Known rows, with every way that one mark hangs from another
[nekepal [norufu [temav [zezez zoluza]]]]: [-0.22 -0.05  0.04 -0.06 -0.18  0.15 -0.06  0.30  0.01  0.07 -0.11  0.09
 -0.22  0.07 -0.24  0.06 -0.03 -0.11 -0.02 -0.08  0.07  0.16 -0.17 -0.18
 -0.04 -0.04 -0.05 -0.01 -0.01  0.09]
[mafa [zezez gonuf [temav [lezad vegot] [norufu sisi]]]]: [-0.36  0.11  0.05  0.11  0.14  0.03 -0.19  0.46 -0.02  0.21 -0.13  0.10
 -0.10 -0.22 -0.13  0.04 -0.14  0.10  0.00 -0.10  0.05 -0.05 -0.25 -0.43
 -0.16 -0.19 -0.28 -0.07 -0.04 -0.06]
[tipunis [fugo [zezez [temav [norufu nekepal sisi]] zoluza]]]: [-0.20  0.00  0.09  0.16  0.05  0.31 -0.14  0.49 -0.03  0.04 -0.03  0.13
 -0.37 -0.08 -0.25 -0.03  0.01 -0.02 -0.05 -0.23  0.16  0.20 -0.05 -0.40
 -0.05 -0.10 -0.07 -0.07  0.09 -0.01]
[lezad [temav norufu [zezez gonuf mafa]]]: [-0.37  0.07  0.07 -0.05  0.07  0.18 -0.18  0.36 -0.11  0.16 -0.19  0.09
 -0.01 -0.02 -0.10  0.04 -0.02  0.14 -0.08 -0.06  0.12 -0.11 -0.15 -0.52
 -0.05 -0.04 -0.04  0.01  0.01  0.17]
[zoluza [zezez gonuf mafa [temav [norufu nekepal]]]]: [-0.26  0.06  0.19 -0.02  0.00  0.25 -0.20  0.55 -0.07  0.02 -0.13  0.05
 -0.12 -0.15 -0.17  0.05 -0.08  0.11 -0.10 -0.11 -0.04 -0.10 -0.06 -0.45
 -0.04  0.06 -0.25 -0.04  0.04  0.15]
[nekepal [norufu sisi [temav [lezad vegot] zezez]]]: [-0.37 -0.01  0.00 -0.05 -0.11  0.02 -0.05  0.34  0.02  0.17 -0.20  0.10
 -0.11  0.02 -0.28 -0.06  0.00 -0.01  0.06 -0.01  0.01  0.17 -0.25 -0.35
 -0.12 -0.14 -0.02 -0.08 -0.11 -0.06]
[zezez gonuf mafa [temav [norufu nekepal]] zoluza]: [-0.35  0.11  0.10 -0.01  0.03  0.35 -0.17  0.52 -0.12  0.12  0.00  0.14
 -0.18 -0.21 -0.13  0.26 -0.12  0.03 -0.06 -0.23  0.14 -0.07 -0.04 -0.41
 -0.02  0.03 -0.32 -0.04  0.15  0.32]
[tipunis [fugo [zezez gonuf mafa temav zoluza]]]: [-0.27  0.18  0.01  0.16 -0.16  0.29 -0.15  0.39 -0.08  0.11  0.00  0.16
 -0.40 -0.15 -0.18  0.26 -0.06  0.08 -0.07 -0.15  0.22  0.09  0.08 -0.39
  0.11  0.02 -0.36 -0.15  0.03  0.08]
[sisi [norufu nekepal [temav zezez]]]: [-0.16 -0.05  0.18 -0.03 -0.19  0.10 -0.03  0.32 -0.01 -0.18 -0.15 -0.06
 -0.04  0.10 -0.15 -0.17  0.01  0.02 -0.02 -0.10  0.07  0.09 -0.04 -0.14
 -0.21 -0.07  0.03 -0.09 -0.12 -0.01]
[zoluza [zezez mafa]]: [-0.05  0.01  0.04 -0.05 -0.05  0.10 -0.10  0.17  0.00  0.04 -0.05 -0.03
 -0.02 -0.01 -0.10 -0.04  0.00  0.05 -0.05  0.05 -0.09 -0.04  0.06 -0.17
  0.06  0.09 -0.03 -0.06 -0.04 -0.02]
[zezez gonuf mafa temav]: [-0.24  0.15  0.04 -0.02 -0.11  0.16 -0.10  0.28 -0.07  0.06  0.01  0.08
 -0.10 -0.17 -0.08  0.25 -0.10  0.07  0.00 -0.06  0.09 -0.13  0.05 -0.20
 -0.01  0.07 -0.32 -0.11 -0.03  0.16]
[fugo tipunis [zezez gonuf mafa temav zoluza]]: [-0.27  0.08 -0.01  0.10 -0.11  0.35 -0.16  0.45 -0.11  0.16  0.00  0.07
 -0.43 -0.14 -0.11  0.37 -0.12  0.07 -0.09 -0.13  0.18  0.03 -0.03 -0.47
  0.00  0.07 -0.42 -0.11  0.04  0.10]
[gonuf [zezez zoluza]]: [ 0.05  0.06  0.05 -0.01 -0.06  0.04 -0.10  0.00 -0.09  0.07  0.14  0.04
 -0.10  0.03 -0.18  0.07  0.01 -0.05  0.01 -0.04  0.11 -0.02  0.05 -0.10
  0.08  0.09  0.01 -0.05  0.00  0.04]
[lezad [temav [norufu nekepal] [zezez mafa]] vegot]: [-0.31  0.07  0.07  0.04  0.15  0.16 -0.22  0.34 -0.14  0.11 -0.18  0.10
  0.06 -0.04 -0.21 -0.06 -0.15  0.14 -0.06  0.01  0.18 -0.02 -0.10 -0.49
 -0.19 -0.09  0.12  0.05 -0.05  0.11]
[lezad [temav zezez] vegot]: [-0.13  0.09  0.01  0.09  0.04 -0.03 -0.13  0.04 -0.08  0.10 -0.15 -0.03
  0.04 -0.02 -0.18 -0.04 -0.14  0.13  0.05  0.12  0.17 -0.02 -0.08 -0.31
 -0.12 -0.09  0.11  0.06 -0.17 -0.06]
[gonuf [zezez mafa temav zoluza]]: [-0.08  0.14  0.10  0.00 -0.16  0.21 -0.21  0.18 -0.14  0.14  0.16  0.10
 -0.16 -0.08 -0.27  0.22 -0.09 -0.03 -0.01 -0.04  0.19 -0.12  0.08 -0.15
  0.02  0.11 -0.15 -0.15 -0.04  0.12]
[nekepal [norufu sisi [temav zezez]]]: [-0.24 -0.09  0.02 -0.15 -0.18  0.09  0.02  0.34  0.07  0.00 -0.11  0.08
 -0.10  0.05 -0.24 -0.10  0.06 -0.12  0.05 -0.06 -0.01  0.16 -0.13 -0.18
 -0.13 -0.04  0.02 -0.09 -0.10  0.00]
[norufu temav]: [-0.10 -0.10  0.01 -0.04 -0.09  0.03 -0.03  0.06  0.06 -0.03 -0.04 -0.01
 -0.03 -0.09 -0.09  0.00 -0.08  0.00 -0.02  0.03  0.06  0.12  0.01 -0.02
 -0.09  0.01 -0.07 -0.06 -0.03 -0.02]
[sisi [norufu temav]]: [-0.05 -0.07  0.08  0.03 -0.19  0.02  0.03  0.10  0.13 -0.06 -0.11 -0.04
  0.00  0.02 -0.02 -0.08 -0.02 -0.03  0.03 -0.07  0.08  0.12 -0.01  0.07
 -0.17  0.04 -0.02 -0.10 -0.08 -0.13]
[lezad [temav norufu [zezez zoluza]]]: [-0.23 -0.01  0.07  0.06  0.14  0.18 -0.20  0.24 -0.09  0.19 -0.13  0.01
 -0.08  0.05 -0.15 -0.01 -0.04  0.05 -0.04 -0.07  0.15 -0.04 -0.23 -0.38
 -0.04 -0.12  0.13  0.10  0.05  0.06]
[sisi [norufu nekepal [temav [lezad vegot] [zezez mafa]]]]: [-0.39  0.07  0.12  0.01 -0.15  0.14 -0.14  0.43 -0.08  0.01 -0.22  0.02
 -0.03  0.05 -0.20 -0.08 -0.06  0.13 -0.02 -0.06  0.11  0.06 -0.11 -0.36
 -0.20 -0.12 -0.05 -0.16 -0.13  0.02]
[mafa zezez]: [ 0.05 -0.01  0.01  0.02  0.03 -0.05 -0.04  0.07  0.01 -0.07 -0.01  0.01
  0.01 -0.04 -0.04 -0.08 -0.06 -0.06 -0.07  0.02  0.00 -0.01 -0.01  0.03
 -0.07 -0.06 -0.05 -0.01 -0.04 -0.05]
[sisi [norufu nekepal]]: [ 0.03  0.02  0.10  0.03 -0.07  0.04  0.07  0.15  0.01 -0.16 -0.05 -0.02
  0.05  0.08  0.01 -0.11  0.05 -0.05  0.04 -0.14  0.03  0.01  0.03  0.01
 -0.09  0.01  0.03 -0.02 -0.02  0.00]
[tipunis fugo]: [-0.02  0.08 -0.01  0.07 -0.03 -0.03 -0.02  0.06  0.03 -0.08 -0.02  0.06
 -0.06 -0.01 -0.02 -0.10  0.05 -0.02 -0.01 -0.03  0.07  0.10  0.05 -0.01
  0.10 -0.02  0.07 -0.02  0.02 -0.03]
[zezez temav zoluza]: [-0.09  0.06  0.04  0.07 -0.04  0.16 -0.12  0.15 -0.04  0.11  0.05  0.00
 -0.16 -0.11 -0.13  0.19 -0.12 -0.01  0.04 -0.07  0.13 -0.05 -0.03 -0.08
  0.02 -0.01 -0.16 -0.02  0.00  0.05]

Rows
[-0.30  0.00  0.12  0.00  0.10  0.17 -0.14  0.43 -0.08  0.08 -0.06  0.02
 -0.06 -0.07 -0.15 -0.02  0.02  0.03 -0.01 -0.17 -0.03 -0.08 -0.20 -0.32
 -0.07 -0.15 -0.08 -0.04  0.09  0.09]
[zezez [temav lezad [norufu nekepal sisi]]]
[-0.34  0.01  0.05 -0.14  0.12  0.39 -0.11  0.54 -0.12  0.12  0.00  0.11
 -0.16 -0.01 -0.20 -0.04  0.04  0.00 -0.03 -0.21  0.06  0.00 -0.04 -0.47
 -0.07 -0.07  0.05 -0.08  0.08  0.23]
[temav [norufu nekepal sisi] [zezez mafa zoluza]]
[-0.59  0.04 -0.03 -0.18 -0.11  0.30 -0.13  0.54 -0.07  0.20 -0.04  0.05
 -0.27 -0.13 -0.26  0.14  0.00  0.07  0.02 -0.15  0.08 -0.01 -0.06 -0.62
  0.05 -0.05 -0.29 -0.22  0.03  0.19]
[norufu sisi [temav lezad [zezez gonuf mafa zoluza]]]
[-0.08 -0.08  0.11 -0.01 -0.17  0.05  0.03  0.22  0.08 -0.20 -0.09 -0.03
  0.01  0.01 -0.08 -0.11 -0.03 -0.05  0.02 -0.12  0.09  0.14  0.05 -0.01
 -0.18  0.03 -0.04 -0.08 -0.05 -0.02]
[sisi [norufu nekepal temav]]
[-0.14  0.13  0.06  0.19 -0.15  0.09 -0.10  0.22 -0.04 -0.02 -0.07  0.07
 -0.29 -0.08 -0.12  0.10  0.00  0.10 -0.06 -0.08  0.12  0.11  0.00 -0.26
  0.04 -0.04 -0.26 -0.09 -0.04 -0.05]
[tipunis [fugo [zezez gonuf temav]]]
[-0.37  0.06  0.11 -0.09 -0.23  0.32 -0.06  0.55 -0.06 -0.05 -0.08  0.05
 -0.20 -0.04 -0.19  0.08 -0.04  0.03  0.00 -0.23  0.18  0.05  0.04 -0.43
 -0.11  0.03 -0.23 -0.18 -0.03  0.22]
[sisi [norufu nekepal [temav [zezez gonuf mafa zoluza]]]]
[-0.32  0.04  0.06  0.03  0.10  0.17 -0.17  0.32 -0.09  0.19 -0.16  0.04
 -0.13 -0.02 -0.13  0.08 -0.04  0.09 -0.02 -0.12  0.16 -0.06 -0.21 -0.53
  0.01 -0.08 -0.05  0.08  0.07  0.13]
[lezad [temav norufu [zezez gonuf zoluza]]]
[-0.48  0.10  0.01  0.02  0.16  0.18 -0.12  0.43 -0.11  0.34 -0.13  0.08
 -0.21 -0.06 -0.13  0.05  0.02  0.15  0.06 -0.17  0.05  0.01 -0.28 -0.65
 -0.02 -0.18 -0.10 -0.02  0.05  0.05]
[temav [lezad vegot] [norufu sisi] [zezez gonuf zoluza]]
[-0.42 -0.07  0.02 -0.12 -0.04  0.22 -0.12  0.47 -0.10  0.02 -0.02 -0.04
 -0.22 -0.04 -0.33 -0.03  0.01  0.01  0.02 -0.12  0.04  0.06 -0.09 -0.49
  0.00 -0.13 -0.09 -0.14  0.04  0.13]
[norufu nekepal sisi [temav lezad [zezez zoluza]]]
[-0.16 -0.07 -0.01 -0.01  0.15  0.06 -0.05  0.17  0.06  0.13 -0.09  0.03
  0.06 -0.05 -0.08 -0.12 -0.01 -0.01  0.04 -0.05  0.08  0.01 -0.09 -0.26
 -0.09 -0.01  0.12  0.03  0.02 -0.04]
[lezad [temav [norufu sisi]]]
[-0.23  0.12 -0.06 -0.06 -0.05  0.20 -0.03  0.25 -0.04  0.14  0.05  0.09
 -0.16 -0.15 -0.04  0.24 -0.06  0.01  0.02 -0.12  0.10 -0.04  0.09 -0.28
  0.12  0.11 -0.26 -0.07  0.08  0.22]
[zezez gonuf mafa zoluza]
[-0.42  0.13  0.07  0.04  0.11  0.11 -0.12  0.47 -0.08  0.16 -0.12  0.08
 -0.08 -0.22 -0.15  0.07 -0.09  0.13  0.05 -0.16  0.05 -0.03 -0.18 -0.53
 -0.10 -0.11 -0.25 -0.04  0.04  0.09]
[zezez gonuf [temav [lezad vegot] [norufu nekepal sisi]]]
[-0.38  0.09 -0.01  0.03  0.15  0.17 -0.12  0.36 -0.05  0.28 -0.14  0.05
 -0.11 -0.15 -0.19  0.05 -0.10  0.11  0.12 -0.11  0.22  0.02 -0.14 -0.67
 -0.10 -0.07 -0.01  0.03 -0.04  0.04]
[lezad [temav [norufu sisi] [zezez gonuf zoluza]] vegot]
[-0.41  0.04  0.02  0.00 -0.07  0.10 -0.18  0.28 -0.10  0.18 -0.15  0.04
 -0.10 -0.02 -0.23  0.03 -0.11  0.17 -0.07  0.08  0.09  0.05 -0.14 -0.36
 -0.11 -0.13 -0.08 -0.12 -0.10  0.02]
[norufu [temav [lezad vegot] [zezez mafa]]]
[-0.41  0.14  0.06  0.01  0.12  0.17 -0.18  0.42 -0.14  0.12 -0.21  0.12
  0.01 -0.11 -0.17  0.03 -0.14  0.17 -0.04 -0.04  0.18 -0.03 -0.08 -0.65
 -0.14 -0.05 -0.05  0.03 -0.03  0.19]
[lezad [temav [norufu nekepal] [zezez gonuf mafa]] vegot]
[-0.16 -0.03  0.14 -0.03  0.11  0.14 -0.10  0.30 -0.14 -0.04 -0.12  0.04
 -0.04  0.12 -0.09 -0.14  0.06  0.05 -0.10 -0.10 -0.04  0.00 -0.19 -0.25
 -0.13 -0.16  0.13  0.05  0.05  0.10]
[temav [norufu nekepal] zezez]
[-0.42  0.08  0.06 -0.06  0.10  0.32 -0.20  0.52 -0.17  0.13 -0.13  0.10
 -0.12 -0.08 -0.20  0.10 -0.08  0.08 -0.06 -0.17  0.19 -0.08 -0.09 -0.67
  0.01 -0.02 -0.11  0.03  0.11  0.33]
[lezad [temav [norufu nekepal] [zezez gonuf mafa zoluza]]]
[-0.27 -0.03  0.06 -0.11 -0.15  0.18 -0.12  0.27 -0.05  0.03 -0.08  0.03
 -0.09 -0.01 -0.19  0.00 -0.05  0.06 -0.08  0.04  0.08  0.04 -0.01 -0.19
 -0.13 -0.04 -0.03 -0.14 -0.09  0.07]
[norufu [temav [zezez mafa]]]
[-0.05  0.00  0.06  0.18 -0.06  0.22 -0.13  0.15 -0.07  0.14  0.01  0.00
 -0.31 -0.04 -0.18  0.20 -0.10  0.03 -0.05 -0.06  0.12  0.05 -0.06 -0.18
 -0.04 -0.04 -0.22 -0.05 -0.01 -0.04]
[fugo [zezez temav zoluza]]
[-0.04 -0.09 -0.04  0.12  0.01  0.19 -0.06  0.17 -0.05  0.09 -0.01 -0.01
 -0.34  0.03 -0.03  0.13 -0.02  0.00 -0.09 -0.08  0.10  0.16 -0.09 -0.27
  0.01  0.00 -0.10  0.00  0.07 -0.06]
[fugo tipunis [zezez zoluza]]
[-0.13  0.13  0.04  0.07 -0.04  0.11 -0.15  0.30 -0.03  0.03  0.05  0.04
 -0.20 -0.22 -0.15  0.21 -0.18 -0.03 -0.01 -0.11  0.13 -0.08 -0.02 -0.20
 -0.01 -0.03 -0.39 -0.04 -0.01  0.08]
[mafa [zezez gonuf temav zoluza]]
[-0.12  0.09 -0.04  0.15 -0.06  0.13 -0.03  0.19 -0.01  0.03 -0.02  0.10
 -0.35 -0.04 -0.09  0.10  0.04  0.05 -0.04 -0.14  0.15  0.18  0.05 -0.34
  0.16  0.00 -0.20 -0.06  0.06  0.01]
[tipunis [fugo [zezez gonuf zoluza]]]
[-0.07  0.06 -0.02  0.11 -0.08  0.13 -0.07  0.17 -0.02  0.01 -0.03  0.13
 -0.21  0.04 -0.09 -0.04  0.05  0.06 -0.12 -0.03  0.10  0.15  0.08 -0.17
  0.06 -0.01 -0.03 -0.12 -0.01 -0.03]
[tipunis [fugo [zezez mafa]]]
[-0.17  0.14  0.03  0.21 -0.13  0.19 -0.13  0.28 -0.04  0.05 -0.01  0.08
 -0.40 -0.12 -0.17  0.19 -0.04  0.07 -0.04 -0.15  0.20  0.12  0.01 -0.35
  0.10 -0.02 -0.32 -0.08  0.02  0.00]
[tipunis [fugo [zezez gonuf temav zoluza]]]
[-0.26  0.01  0.08 -0.02  0.08  0.30 -0.17  0.36 -0.12  0.23 -0.06  0.12
 -0.17  0.06 -0.10  0.05  0.02  0.05 -0.10 -0.13  0.08 -0.03 -0.17 -0.31
 -0.05 -0.09  0.06 -0.02  0.08  0.15]
[temav norufu [zezez mafa zoluza]]
[-0.23  0.09  0.12  0.05 -0.09  0.03 -0.20  0.30 -0.06  0.08 -0.13 -0.11
 -0.16 -0.06 -0.15  0.10 -0.02  0.15 -0.03 -0.01 -0.12 -0.16 -0.17 -0.37
  0.14 -0.03 -0.31 -0.04 -0.01 -0.01]
[zoluza [zezez gonuf [temav lezad]]]
[-0.18 -0.02  0.11 -0.02  0.09  0.19 -0.08  0.38 -0.03  0.00 -0.01  0.05
 -0.04 -0.12 -0.14 -0.04 -0.02 -0.02  0.01 -0.15  0.03 -0.02 -0.07 -0.20
 -0.16 -0.06 -0.03 -0.03  0.02  0.07]
[zezez [temav [norufu nekepal sisi]]]
[-0.27  0.11  0.00  0.00  0.00  0.13 -0.12  0.22 -0.09  0.11 -0.08 -0.03
 -0.14 -0.05 -0.17  0.13 -0.07  0.07  0.04 -0.06  0.16 -0.08 -0.06 -0.48
  0.08 -0.02 -0.11  0.03 -0.01  0.14]
[lezad [temav [zezez gonuf zoluza]]]
[-0.17 -0.12 -0.02 -0.15 -0.06  0.10  0.02  0.25  0.06 -0.14  0.03 -0.01
 -0.05 -0.15 -0.20 -0.09 -0.05 -0.07  0.05 -0.06  0.05  0.15  0.12 -0.17
 -0.13  0.03 -0.07 -0.12 -0.02  0.05]
[norufu nekepal sisi temav]
[-0.18  0.12  0.03  0.05 -0.07  0.17 -0.09  0.22 -0.05  0.09  0.04  0.02
 -0.21 -0.19 -0.11  0.29 -0.12  0.02  0.06 -0.12  0.13 -0.08 -0.01 -0.22
  0.06  0.03 -0.33 -0.03  0.02  0.12]
[zezez gonuf temav zoluza]
[-0.18 -0.04  0.09  0.04  0.12  0.07 -0.17  0.19 -0.07  0.11 -0.20  0.00
  0.03  0.10 -0.10 -0.11 -0.01  0.10 -0.07  0.00  0.08 -0.06 -0.25 -0.30
 -0.10 -0.13  0.19  0.08 -0.01  0.00]
[lezad [temav norufu zezez]]
